What can hang from each mark:
V: N
R: X
N: V Z
Z: N U
A: X Z
X: A R V
U: V Z

Known rows, with every way that one mark hangs from another:
A(X(R) Z(N U)): +1.09, +1.34, -0.13, -1.26, -0.36, -0.33, +3.72, +0.82, +1.77, +2.65, -0.45, -2.04, +2.43, -4.78, -1.79, -1.88, -2.15, +0.68
A(X(R V(N)) Z): -0.13, -1.45, +0.88, -0.30, +4.21, +1.80, +1.44, -1.54, +0.01, +4.09, +2.06, +2.84, +8.47, -0.63, +0.18, +0.59, -0.48, +2.28
R(X): -0.45, -0.87, +0.51, -1.52, -1.46, -5.35, -0.09, +1.29, -0.40, +0.54, -1.27, +1.20, +0.13, -0.95, +1.76, -0.04, -0.90, +2.78
Z(U): -0.37, -1.14, -2.43, -1.75, -3.12, -3.95, -0.55, +0.97, -1.07, +0.94, -1.01, -1.59, -5.18, -1.55, +0.91, -2.45, -0.29, +0.15
N(V Z): -0.11, +0.51, -1.82, -0.68, -2.78, -4.37, -0.86, -1.00, +0.52, -1.79, -0.69, +1.67, -2.35, +0.10, -0.12, -3.49, +1.22, -2.37
X(A R V(N(Z(U)))): +0.15, -4.51, +1.43, +2.05, +3.74, +6.59, -0.06, -0.98, +0.11, -2.93, +3.14, -0.27, +0.48, +4.85, +3.70, +3.34, +4.42, -2.62
A(X): -1.18, -2.52, -2.48, -2.22, -1.94, -3.78, +2.28, +0.00, +1.03, +3.20, -1.97, -0.74, +0.54, -1.35, -0.17, -1.76, -2.77, +1.37
X(A): -0.53, -3.78, -2.31, +1.18, -2.44, -0.73, +0.11, +0.01, -1.93, -0.57, -1.95, -0.57, -0.61, +1.91, +0.72, -1.13, -1.22, +0.48
R(X(V(N(Z)))): -0.46, -2.52, +3.07, -1.27, +2.31, -0.87, -1.09, +0.29, +0.87, -1.70, +1.85, +2.49, +0.61, +3.02, +2.21, +4.04, +2.25, +1.38
U(Z): +0.01, +0.25, -1.80, -2.12, -3.15, -5.47, +0.69, +2.40, -1.65, +1.20, -0.84, -2.02, -1.26, -2.20, -1.28, -1.46, -1.98, -1.57
A(X(R) Z(U(V(N)))): -0.55, +5.11, +0.53, -1.34, +3.46, +0.59, +0.47, -2.89, +2.49, +1.31, +2.46, +0.60, +2.15, -4.26, -0.53, -1.61, +1.47, -0.68
R(X(A(Z))): +0.57, -0.73, +1.55, +1.21, -0.54, -1.39, -0.48, -0.37, -0.91, -0.41, -1.71, +2.53, +3.83, -1.44, +0.79, +0.77, -1.52, +1.78
Z(N U): +0.14, +0.07, -1.90, -1.35, -4.35, -2.65, +0.13, +2.32, -0.31, -0.47, -1.39, -3.12, -7.24, -1.05, -1.78, -2.46, -1.49, +0.54
Z(U(V(N))): -1.62, +3.87, -1.19, -1.19, -0.31, -1.71, -3.04, -1.21, +0.34, -1.55, +1.69, -0.49, -7.24, -0.84, -0.50, -2.16, +2.14, -0.97
A(X Z(N(V) U)): +1.09, +4.62, -1.17, +0.63, -3.07, -1.12, +0.51, -0.16, +2.61, +1.79, -2.41, +0.52, -3.27, -3.92, -4.55, -3.53, -2.51, -1.59
X(A(Z(N U)) V): +1.62, -0.93, -0.32, +2.18, -1.66, +4.38, -0.68, +1.34, -1.85, -0.99, -1.71, -2.21, -1.95, +1.41, -2.14, +1.34, -1.80, -0.44
Z(N U(V)): -0.50, +5.16, -1.84, -1.48, -3.52, -1.84, -0.65, +1.34, +0.39, -2.93, -0.99, -4.23, -8.44, -1.04, -1.99, -2.90, -0.12, -0.51
A(X(R V) Z(N U)): +1.40, +0.70, +0.60, -0.59, +1.24, +2.92, +3.20, +1.23, +0.92, +2.65, -0.36, -2.50, +3.83, -1.73, -0.86, +0.65, -1.60, +0.83
U(V): -1.51, +3.03, -2.58, -2.05, -2.27, -4.30, -1.09, -0.66, -1.11, -1.52, -0.92, -1.75, -2.37, -0.89, +0.05, -3.19, +0.35, +0.49
V(N(Z(U))): -0.60, -2.54, -0.30, -2.29, -1.01, -2.67, -1.39, -0.28, +1.31, -1.45, +2.06, -0.11, -5.72, -0.85, -0.04, -0.98, +2.04, -1.83

Rows:
-0.40, +2.73, -1.61, -3.38, -1.77, -3.08, -0.86, -0.62, +1.60, -4.06, +0.24, -3.59, -5.91, -1.61, +1.19, -2.07, +2.83, -3.14
N(Z(U(V)))
+1.52, -1.70, +0.27, +2.62, +1.86, +4.65, +0.29, -0.45, -2.58, +0.12, +0.20, -0.39, +4.48, +0.82, +2.56, +1.28, +1.09, -0.67
X(A(Z(U)) R V)
+0.40, -3.55, +3.84, +1.84, +2.88, +4.78, -1.74, +0.05, +1.78, -3.53, +1.18, +0.85, -2.59, +4.81, +3.23, +6.01, +3.50, -1.39
R(X(A V(N(Z(U)))))
-1.36, +5.08, -0.55, -1.82, -0.47, -3.41, -1.82, +0.49, -0.21, -0.93, +1.68, -0.44, -3.63, -1.07, -2.50, -1.15, +0.18, -2.52
U(V(N) Z)
-0.92, -4.13, +1.33, -1.25, +4.48, +2.53, +2.67, -1.09, +2.36, +1.01, +2.33, +0.26, +5.62, +2.59, +2.19, +2.04, +2.02, +0.05
A(X(R V(N(Z))))
-1.57, -3.13, -0.44, -0.46, +1.36, +0.76, +0.31, -0.45, +0.55, +3.35, +0.06, +0.96, +1.07, +2.53, -0.14, +1.58, -1.26, +2.00
A(X(V(N)))
+0.71, -2.08, +0.50, +2.47, +1.29, +4.41, -2.85, -0.81, -1.89, -0.01, +1.14, +1.56, -0.94, +1.71, -0.56, +1.78, +0.41, -0.58
X(A(Z(U)) V(N))
+0.31, +3.64, -1.67, +1.26, -4.78, -1.87, -1.57, +1.11, +0.24, -0.48, -1.94, -0.42, -8.47, -0.07, -2.52, -4.05, -0.55, -1.75
Z(N(V) U)
-1.07, -4.61, +0.10, -1.89, +1.98, +0.85, +0.89, -0.59, +2.51, +0.69, +1.13, +0.19, +1.22, +2.62, +0.20, +2.37, +0.45, -0.01
A(X(V(N(Z))))
-0.18, +4.04, +0.94, +2.12, +3.00, +3.67, -1.61, -3.19, +0.01, -2.04, +2.72, +1.15, +0.81, -1.16, +0.46, -1.15, +2.93, -1.90
X(A(Z(U(V(N)))) R)
+1.59, -0.07, +2.64, +2.75, -0.04, +2.96, -0.05, +1.60, -1.31, -1.42, -2.06, +0.54, +3.28, +2.07, -1.10, +3.72, -2.19, +2.60
R(X(A(Z(N)) V))
-0.13, -0.77, -0.83, -1.87, +0.82, -2.55, +3.56, -1.01, +0.56, +3.91, -0.07, +0.67, +8.18, -4.62, +0.11, -2.40, -1.91, +1.82
A(X(R) Z)
-0.90, -1.41, +2.38, +0.11, +1.94, -0.76, -1.85, +0.73, -1.01, +0.75, +1.03, +3.36, +0.45, +2.83, +1.84, +3.16, +0.65, +3.35
R(X(V(N)))
+0.69, -2.64, -1.18, +1.84, -0.52, +2.17, -0.97, -0.46, -3.26, +0.19, -1.42, +0.71, +3.86, +1.55, +0.09, +0.91, -1.48, +0.73
X(A(Z) V)
+0.35, -3.11, +1.50, +2.66, +0.84, +2.21, -0.35, +0.91, -1.35, -0.89, -1.84, +0.56, +2.07, +4.87, +3.26, +4.36, -0.02, +1.76
R(X(A V))
+1.88, -0.34, +0.76, +2.99, +0.79, +5.78, +1.02, +0.86, -1.83, -0.76, -0.23, -2.18, +2.39, +1.42, -0.01, +1.30, -0.14, -0.19
X(A(Z(N U)) R V)
+0.19, +1.06, -1.59, -0.66, -3.07, -3.16, -1.57, -0.69, +1.33, -2.23, -0.28, +0.57, -6.07, -0.94, +0.41, -2.89, +2.29, -4.19
N(V Z(U))
+0.60, +4.92, -1.24, +0.79, -4.64, -3.54, -0.17, +2.76, -0.49, -0.03, -1.85, -0.33, -4.46, -0.69, -4.94, -2.97, -2.25, -3.17
U(Z(N(V)))
-1.25, -3.00, +0.34, +0.23, +3.93, +2.35, +1.82, -0.99, +0.36, +3.45, +1.70, +1.10, +5.35, +2.65, +1.89, +1.20, +0.19, +2.22
A(X(R V(N)))
+0.58, -1.76, -0.61, +1.45, +0.43, +0.29, +1.16, -1.49, -2.44, +0.54, -0.01, +1.20, +6.70, -1.48, +1.09, -1.91, -0.44, +0.78
X(A(Z) R)
+0.04, +5.02, +2.84, +1.63, +2.35, +1.66, -3.32, -1.93, +1.29, -3.04, +1.27, +2.36, -1.98, -1.30, -0.19, +1.55, +1.97, -0.96
R(X(A(Z(U(V(N))))))
-0.44, -2.98, +2.74, +3.30, +2.61, +3.65, -1.89, +0.12, -0.89, -0.83, +0.19, +2.87, +0.94, +5.75, +2.24, +4.92, +0.75, +1.90
R(X(A V(N)))
+0.48, -1.54, +2.98, +2.92, +3.00, +3.10, -2.27, -0.74, -1.42, +0.00, +0.61, +4.61, +4.08, +2.41, +0.57, +4.21, -0.04, +2.04
R(X(A(Z) V(N)))
-0.30, +6.41, -1.23, -1.71, -3.44, -3.32, +0.68, +2.93, -0.23, -1.99, -1.12, -4.63, -4.44, -1.36, -4.00, -1.78, -1.68, -2.36
U(V Z(N))
+0.94, -0.04, +0.32, -0.40, +1.28, +1.70, +3.78, +0.98, +0.13, +2.79, -0.60, -1.27, +7.49, -0.87, -1.49, +0.08, -2.60, +2.67
A(X(R V) Z(N))
+0.55, -0.05, -0.81, -1.80, +0.90, -1.66, +2.79, -0.65, +1.17, +3.58, -0.16, -0.44, +4.28, -5.49, +0.93, -2.07, -0.84, +0.07
A(X(R) Z(U))
